What can hang from each mark
bidiz: moma sizefot
visat: moma vusegef
tikul: moma sizefot vusegef
sizefot: bidiz tikul visat
zifev: moma
moma: bidiz tikul visat
vusegef: visat

Every row comes from one small tree of marks. Brackets hold a mark, then the marks that hang from it, in alphabetical order. Every link used is in the known rows. Which tree was each row made from?
(in the rows, 128 means zero)
Known rows
[zifev moma]: [124 108 123 129 150 131 146 119 112  92 133 150 124 142  80 130 113 143
 128 114 102 132 106 147 161 180 132]
[sizefot tikul visat]: [162  92 155 152 148 166 145 112 153  82 102 126  96 152 120 139 125 135
 119 112 121 135 100 105 183 124 154]
[bidiz sizefot]: [140 107 156 140 130 150 144 132 116 121  96 133  96 145  83 135 116 139
 144 118 112 152 141 141 128 186 129]
[tikul sizefot]: [117 105 145 142 176 132 130 119 120 120 120 156 133 147  97 125 119 126
 144 119 112 122 116 141 165 142 121]
[vusegef [visat [moma bidiz tikul]]]: [138 139 113 134 181 154 172  76 127  89 123 159 122 175 108  99  98  76
 127 103  89 138 109 122 107 175 140]
[moma bidiz [visat vusegef]]: [129 168 130 167 182 127 181 121 168 107 117 138  84 195  93 113  87 116
 154  97 119 135  97 124 129 178 112]
[visat vusegef]: [143 142 138 149 152 129 153 147 138 119 102 153 125 156  96 117  94 149
 137 101 118 130 128 126 139 164 107]
[moma [tikul vusegef]]: [134 128 124 135 147 138 130 108 123  94 116 161 147 152  95 128 115 102
 113  94 106 124 109 116 150 153 130]
[vusegef [visat moma]]: [153 142 118 134 170 150 165  99 106  95 119 149 124 140 100 113 105 116
 133 107  89 128 127 114 108 178 122]
[bidiz [sizefot visat]]: [162  87 166 151 128 161 153 122 125 112  93 141  93 150  94 146 136 134
 127 107 118 140 123 124 153 171 143]
[sizefot tikul [visat moma vusegef]]: [180 134 169 148 180 154 173 105 161 100 104 169 135 151 137 114 101 150
 158  99 120 133 100  91 203 154 124]
[vusegef visat]: [152 124 118 138 146 150 148 118 115  90 103 128  93 158  88 126 113 121
 111 111  98 126 133 126  91 160 136]
[tikul [moma [bidiz sizefot] visat] vusegef]: [135 173 159 147 184 142 173  99 126  88 134 155  96 162  95 141 128  94
 149  84  96 147  83 124 152 180 103]
[tikul [moma [bidiz [sizefot visat]]]]: [150 120 167 153 156 160 174 112 123  99 124 160  94 145 114 145 140 106
 127  84 103 151  92 138 160 149 119]
[bidiz [sizefot [visat moma]]]: [164 101 168 147 151 159 171 104 118 120 105 166 118 132 110 131 124 134
 148 104 111 144 118 113 172 191 135]
[zifev [moma [bidiz sizefot] [visat vusegef]]]: [141 153 153 144 186 125 187 107 147 107 120 145  88 206  69 122  95 127
 168 113 114 148  98 152 148 229 135]
[tikul [moma visat] sizefot vusegef]: [114 162 140 145 216 130 142  97 110  87 142 182 135 143 101 130 127  87
 145  86 101 112  74 113 189 146  99]
[visat [moma bidiz [tikul sizefot]]]: [102 118 135 135 208 133 155  77 130 121 138 190 158 162 121  98 105  86
 165 112 106 134  93 135 178 163 125]
[moma [bidiz sizefot] [tikul vusegef] visat]: [129 144 150 149 167 145 159  84 146  98 111 142  98 199  82 131 110  74
 143  99 112 143  96 124 139 200 148]
[vusegef [visat [moma [bidiz sizefot] tikul]]]: [152 131 140 126 169 162 175  76 116 102 105 154 108 180  97 107 104  82
 139 111  94 153 123 132 101 213 150]
[sizefot bidiz [tikul vusegef]]: [145 126 170 140 183 129 147  99 128  71 118 144 108 165  97 155 138 150
 131 114 117 143  90 114 187 139 143]
[bidiz [moma [visat vusegef]]]: [146 163 142 183 169 132 155 118 130  99  97 162 121 155  80 104  88 130
 163  90 111 127 117  98 143 204 124]
[zifev [moma bidiz]]: [117 122 123 132 167 123 163 108 128  92 148 145 121 160  91 127 113 132
 138 109 100 136  93 163 153 164 127]
[tikul moma]: [125 135 128 138 152 150 146 136 108  95 130 161 119 116 109 122 121 122
 119  93 101 139 113 127 150 145  98]
[tikul vusegef]: [141 142 138 142 152 126 140 124 117 104 122 152 137 137  96 137 121 131
 132  92 100 119 113 121 149 144 108]
[sizefot [visat moma vusegef]]: [163 138 148 156 173 140 179 119 144 117 113 182 147 141 122 113 102 144
 148  85 112 127 105 101 180 172 106]
[bidiz [sizefot tikul visat]]: [177  79 183 145 138 174 147 110 145  95  84 125  85 156 109 147 132 137
 136 123 129 148 116 117 182 153 163]
[bidiz [sizefot [tikul moma] visat]]: [174  99 182 138 151 181 149 108 127  82 100 151  90 136 122 145 139 124
 125 106 120 155  99 113 195 144 141]

Write each row's tree
[155 100 172 155 147 154 172 108 139 114 106 141  85 169 103 147 131 122
 139 100 110 145 109 144 146 157 142]  [moma [bidiz [sizefot visat]]]
[162 121 183 152 191 153 172 117 141  65 112 175  93 172 125 142 138 143
 112  96 126 149  74 106 215 138 134]  [sizefot bidiz [tikul moma] [visat vusegef]]
[125  97 142 121 153 144 155  94 120 100 125 152 114 183  80 126 115 108
 133 120 107 156 104 168 152 208 159]  [zifev [moma [bidiz sizefot] tikul]]
[147 136 140 151 183 141 175  65 139  93 137 188 164 157 130 122 120  85
 138  71  95 120  72 105 182 144 129]  [sizefot [visat [moma bidiz [tikul vusegef]]]]
[120 124 120 172 149 156 135  93 116  76 101 152 113 153  78 104  97  90
 133  97 108 133 110  99 143 213 163]  [bidiz [moma tikul visat]]
[166 174 128 128 179 135 163  88 105  90 125 168 154 139 103 120 113 113
 136  90  80 115 115 103 120 160 107]  [tikul [vusegef [visat moma]]]
[164 121 176 144 191 150 159  91 124  49 131 172 110 151 122 164 161 126
 109  85 113 137  58 101 225 111 135]  [sizefot bidiz [tikul moma vusegef] visat]
[142 127 131 126 192 136 127  76 111  86 112 170 150 183  87 122 122  75
 117 107  96 105 109 123 133 144 145]  [moma [tikul sizefot [vusegef visat]]]
[107 114 143 160 219 128 158  97 145  95 108 173  92 224  73 116 109 102
 132 122 136 134  84 124 176 211 161]  [moma [tikul [sizefot bidiz]] [visat vusegef]]
[159 113 170 146 155 149 162  84 138 102 107 159 121 184 102 146 134  91
 126  86 109 134  92 126 160 157 149]  [moma [bidiz [sizefot visat]] [tikul vusegef]]
[100  98 122 151 185 148 134  93 139  96 112 153 106 182  88 110 102  78
 129 124 123 125 100 119 169 182 160]  [moma [tikul sizefot] visat]
[106 121 104 141 178 139 165  81 139  70 140 143  96 196  80 113  98  82
 122 114 107 134  76 141 153 201 166]  [zifev [moma bidiz tikul visat]]
[110 108 131 167 186 148 126  79 113  92 111 172 133 159  78 102 104  72
 149 109 110 122 101 110 171 195 164]  [bidiz [moma [tikul sizefot] visat]]
[111 123 128 147 200 136 130  82 133  94 120 166 137 182  86 119 111  74
 137 105 115 111  85 110 178 167 147]  [moma [tikul sizefot vusegef] visat]
[118 140 169 175 225 113 147  68  99  81 128 181 136 166  66 142 138 114
 165  95 105 122  78 110 194 189 142]  [tikul [sizefot [bidiz [moma visat]]] vusegef]
[167 103 183 162 179 143 171 114 158  81  96 153  83 194 110 145 129 157
 122 111 134 143  90 111 197 150 160]  [sizefot bidiz tikul [visat vusegef]]
[114 137 113 146 183 131 173  96 140  80 149 132  94 178  82 125 105 111
 141 111 103 134  76 146 150 189 139]  [zifev [moma bidiz visat]]
[154 115 174 124 149 167 138 127 118  91 105 143  97 131 112 132 125 130
 140 117 117 161 116 126 173 158 129]  [bidiz [sizefot [tikul moma]]]
[118 149 119 153 179 138 159  81 150  80 129 146 109 190  92 122 107  72
 130  90 105 127  81 113 139 165 138]  [moma bidiz [tikul vusegef] visat]
[107 123 121 132 213 125 134  64 119  77 142 180 152 185  75 121 116  81
 136 112 109 109  68 130 206 186 153]  [zifev [moma [tikul sizefot vusegef] visat]]
[108 129 108 158 166 151 161  96 159  86 120 131  77 193  92 113  96  77
 125 108 115 136  91 124 127 182 151]  [moma bidiz tikul visat]
[117 110 130 138 166 151 166  82 135  86 122 141  83 202  68 123 103  88
 135 121 113 153  91 150 151 235 174]  [zifev [moma [bidiz sizefot] tikul visat]]
[116 144 115 144 189 131 176  95 159  85 131 160 108 216  82 103  84  96
 134 104 116 132  78 135 155 212 146]  [zifev [moma bidiz tikul [visat vusegef]]]
[136 135 133 131 208 130 145  66 126  90 124 168 146 201  95 121 122  63
 126  98  93 110  95 140 131 130 139]  [moma bidiz [tikul sizefot [vusegef visat]]]
[176 142 167 124 180 162 176  75 133  95 103 135  91 173 112 119 109 112
 168 122 101 163 118 127 123 179 143]  [vusegef [visat [moma [bidiz [sizefot tikul]]]]]
[121  93 165 154 206 142 159  99 104  83 136 188 112 150 110 151 160 120
 113  97 113 131  70 137 213 135 131]  [tikul moma [sizefot bidiz visat]]
[147 137 158 161 156 150 137  78 107  86  95 165 132 159  66 123 111  83
 152  93 107 137 110  97 150 227 157]  [bidiz [moma [tikul vusegef] visat] sizefot]
